Each row was made from one path, in order. Every step used is in the known rows, and no mark comes twice. Write each row's path.
Known rows
lidezas > zenu > kulom > baza: [ 2.44  0.72 -0.38 -1.20  0.62  1.75 -2.60 -3.08 -0.06  0.20  7.31 -0.51
  0.65  1.78 -2.27  0.43  0.81 -2.91]
zomi > baza: [-1.90  1.23  0.69 -1.30  0.73 -1.13 -0.21 -1.37 -0.44  3.16  0.49 -5.47
  2.53 -0.59  1.72 -0.02 -1.01  2.02]
zomi > baza > lidezas > zenu > kulom: [-3.29  1.95 -3.87 -4.18 -2.34  2.01 -0.58 -5.79  0.33  5.07  5.68 -2.79
  2.82  4.41 -2.09 -1.49 -0.17  1.80]
zomi > baza > kulom > vosod: [ 3.63  4.16  2.74  1.93  3.86  1.95 -5.82  0.41  1.24  4.29  0.22 -1.21
 -2.29 -4.42 -1.24  3.98 -6.56 -0.45]
zenu > lidezas > baza > kulom: [-2.69  1.29  0.73 -0.27 -2.66  0.37 -1.27 -1.07  1.99 -3.18  5.57  3.65
 -1.44  0.41 -5.53 -2.20 -6.31  1.48]
baza > lidezas > zenu > kulom > vosod > zomi: [ 0.00  1.67 -4.57 -0.43 -4.39  1.16 -0.85 -2.95  4.59  0.78  2.80  6.27
 -3.85  2.78 -2.95  3.26  1.25  3.67]
kulom > baza > lidezas > zenu: [-4.05  2.01 -4.37 -2.66 -1.77  0.80 -3.22 -5.39  1.12 -1.02  2.73  0.72
  4.95  3.16 -1.72 -0.93  1.44  1.92]
vosod > zomi: [-0.29 -0.62 -0.79  0.76 -2.88 -0.82  1.62 -1.16  2.50 -1.79 -0.33  1.20
 -0.57 -1.04  2.19  0.86  2.89  2.74]
baza > kulom: [ 4.17  1.56  1.07  1.58  1.74  4.27 -3.52 -0.86  0.36  0.42  1.69  1.66
 -1.33 -2.41 -1.85 -0.02 -2.94 -3.62]
vosod > zomi > baza > kulom > zenu > lidezas: [-0.42  0.86 -0.85  0.13 -1.75  2.24 -1.63 -2.28  7.67 -0.20  4.93 -2.43
  4.32  1.80 -2.88 -2.90  3.66  3.19]
vosod > zomi > baza: [-2.25  0.50 -0.17 -0.44 -2.08 -1.98  1.44 -2.57  2.18  1.39  0.07 -4.28
  2.10 -1.60  3.92  0.78  1.93  4.91]
vosod > zomi > baza > kulom > zenu: [ 3.15  0.22  0.54  0.74  1.89  2.92 -2.58 -1.58  4.36  3.32  3.75 -5.26
  3.12 -1.12  0.33 -1.37  2.84  1.85]
zenu > kulom > vosod > zomi: [ 4.39 -0.28  0.81  2.53 -0.20 -0.92 -0.92  1.88  4.53 -0.89  0.88  3.81
 -6.23 -1.82 -1.51  5.29  1.04  1.47]
lidezas > zenu > kulom > baza > zomi > vosod: [ 2.25  3.50  4.78 -0.47 -1.07  2.41  0.63 -3.41  2.61 -2.52 -0.45  1.81
 -3.94  1.56  2.02  2.34  2.94 -6.80]
baza > lidezas > zenu > kulom: [-1.32  0.76 -4.52 -2.80 -3.09  3.15 -0.54 -4.42  0.96  1.72  5.05  2.74
  0.29  5.20 -3.86 -1.49  0.92 -0.31]
baza > kulom > vosod: [ 5.72  3.03  2.02  3.20  3.16  2.99 -5.75  1.89  1.72  1.11 -0.20  4.11
 -4.91 -3.87 -2.98  4.03 -5.44 -2.49]
zenu > lidezas > baza > kulom > vosod > zomi: [-1.43  2.01  0.85  2.19 -4.06 -1.64 -1.76  0.35  5.85 -4.32  3.23  7.52
 -5.63 -1.83 -4.60  2.60 -5.82  5.50]
lidezas > zenu > kulom > baza > zomi: [ 2.52  1.57  0.16 -1.15 -0.99  1.33 -2.53 -4.99 -2.01 -1.91  2.67  0.02
 -2.41  0.81  0.69  0.32  2.86 -5.45]
lidezas > baza > kulom: [ 1.27  0.81  2.09  0.30  0.94  1.01 -2.14 -0.41 -1.36  0.26  4.24  1.04
 -2.47 -2.38 -2.21 -0.59 -7.08  0.20]

Which path is each row?
[-5.14  3.77 -4.58 -1.83 -4.85 -0.90 -0.73 -4.69  3.50  3.94  0.12  0.80
  0.92  1.78  1.32  2.74 -0.61  8.02] -> kulom > vosod > zomi > baza > lidezas > zenu
[-6.74  2.48  4.76 -1.00 -6.07 -3.18  5.36 -0.63  4.19 -6.16 -3.76  4.39
 -4.94  2.82  0.64 -0.46 -1.14  1.22] -> zenu > lidezas > baza > zomi > vosod
[-2.45 -1.21 -1.90 -0.80 -1.42  0.20  0.35  1.02  5.26 -2.20  3.22  0.11
  3.48  5.91 -4.90 -3.85  4.90  1.86] -> kulom > zenu > lidezas
[-1.18  2.61  1.62  1.47 -1.07 -0.67 -3.55  1.46  3.30 -2.48  3.70  6.32
 -4.98 -0.82 -6.74  1.88 -8.63  2.61] -> zenu > lidezas > baza > kulom > vosod
[-3.47  1.39 -4.66 -3.25 -5.33  1.29  1.20 -7.03  2.95  3.27  5.33 -1.57
  2.48  3.40 -0.01 -0.71  2.64  4.68] -> vosod > zomi > baza > lidezas > zenu > kulom
[-5.24 -1.25 -0.38 -2.18 -3.65 -3.55  1.54 -0.35  1.37 -4.36  1.10  0.03
 -0.96  4.97 -2.35 -4.58  2.84  3.33] -> kulom > zenu > lidezas > baza > zomi
[ 1.28  2.39 -0.56 -0.07 -2.52  0.19  0.00 -2.51  2.21  5.21  4.61 -0.13
 -3.33  0.23  0.60  3.99 -1.24  3.36] -> lidezas > zenu > kulom > vosod > zomi > baza
[-4.38  1.83 -5.10 -2.99 -4.12  2.18  0.06 -4.75  0.18  1.81  1.85  2.48
  2.37  4.82 -1.45 -2.04  0.02  1.93] -> baza > lidezas > zenu
[-0.04  2.72  5.07  0.68 -1.68  0.58  3.20 -0.01  2.76 -2.77 -7.69  2.11
 -4.60 -0.16  4.25  1.98  2.24 -3.99] -> baza > zomi > vosod
[-6.62  0.61  0.29 -1.67 -5.94 -4.29  2.27 -2.25 -0.29 -5.75 -0.79  2.50
 -3.40  1.93 -0.66 -2.24 -1.17  2.62] -> zenu > lidezas > baza > zomi
[-6.53  2.41 -5.39 -3.37 -6.39  0.03  1.64 -7.41  2.26  3.27  1.94 -1.82
  4.40  3.07  2.50 -1.16  1.82  6.80] -> vosod > zomi > baza > lidezas > zenu
[-1.60  3.44 -3.04 -2.56 -0.82  1.00 -2.84 -3.33  1.58  5.68  3.74 -0.28
 -0.60  3.16 -3.21  2.46 -2.59  2.94] -> zomi > baza > lidezas > zenu > kulom > vosod
[-5.30  0.93 -3.35 -2.11 -3.26 -2.01  0.59 -4.48  4.12  0.45 -1.22 -3.12
  4.09  0.34  2.10  0.02  3.25  7.27] -> vosod > zomi > baza > lidezas
[-0.61  2.02  0.69  1.16 -0.63 -3.15 -0.70  0.04  3.39  2.22 -1.83 -1.77
 -1.33 -3.09  2.67  4.64 -0.66  5.93] -> kulom > vosod > zomi > baza
[ 5.41  2.55  1.12  3.97  0.42  2.21 -3.88  0.70  4.20 -0.59 -0.58  5.27
 -5.30 -4.84 -0.94  4.70 -2.57  0.20] -> baza > kulom > vosod > zomi
[-5.40  0.58  4.17 -1.37 -3.62 -2.31  4.82  1.24  6.17 -5.04 -2.09  1.86
 -2.56  5.46 -0.95 -2.70  2.87  1.86] -> kulom > zenu > lidezas > baza > zomi > vosod
[ 3.59  0.90  1.28  0.10  4.78  3.88 -4.20 -0.47  1.81  4.89  3.78 -6.28
  3.93 -0.10 -1.69 -2.30 -0.09 -0.80] -> zomi > baza > kulom > zenu
[-2.87  2.02  6.10 -0.45 -2.41 -2.55  4.43  0.28  0.91 -2.64 -5.26  1.58
 -5.86 -0.20  3.90  1.12 -2.04 -0.13] -> lidezas > baza > zomi > vosod
[-5.16  1.54 -2.69 -2.80 -0.41 -1.11 -1.13 -3.37  1.53  2.14 -0.85 -4.29
  4.63  1.17  0.09 -0.82  0.30  4.57] -> zomi > baza > lidezas
[ 4.64  0.45  1.57  1.83  2.73  0.02 -2.64  2.95  1.92  0.89  1.37  2.74
 -5.71 -0.93 -3.52  4.41 -1.56 -1.01] -> zenu > kulom > vosod
[ 1.56  0.31 -0.75  0.70  0.51  4.29 -3.20  0.32  5.58 -1.73  4.85  1.84
  2.24  3.41 -6.86 -3.78  1.75 -1.79] -> baza > kulom > zenu > lidezas
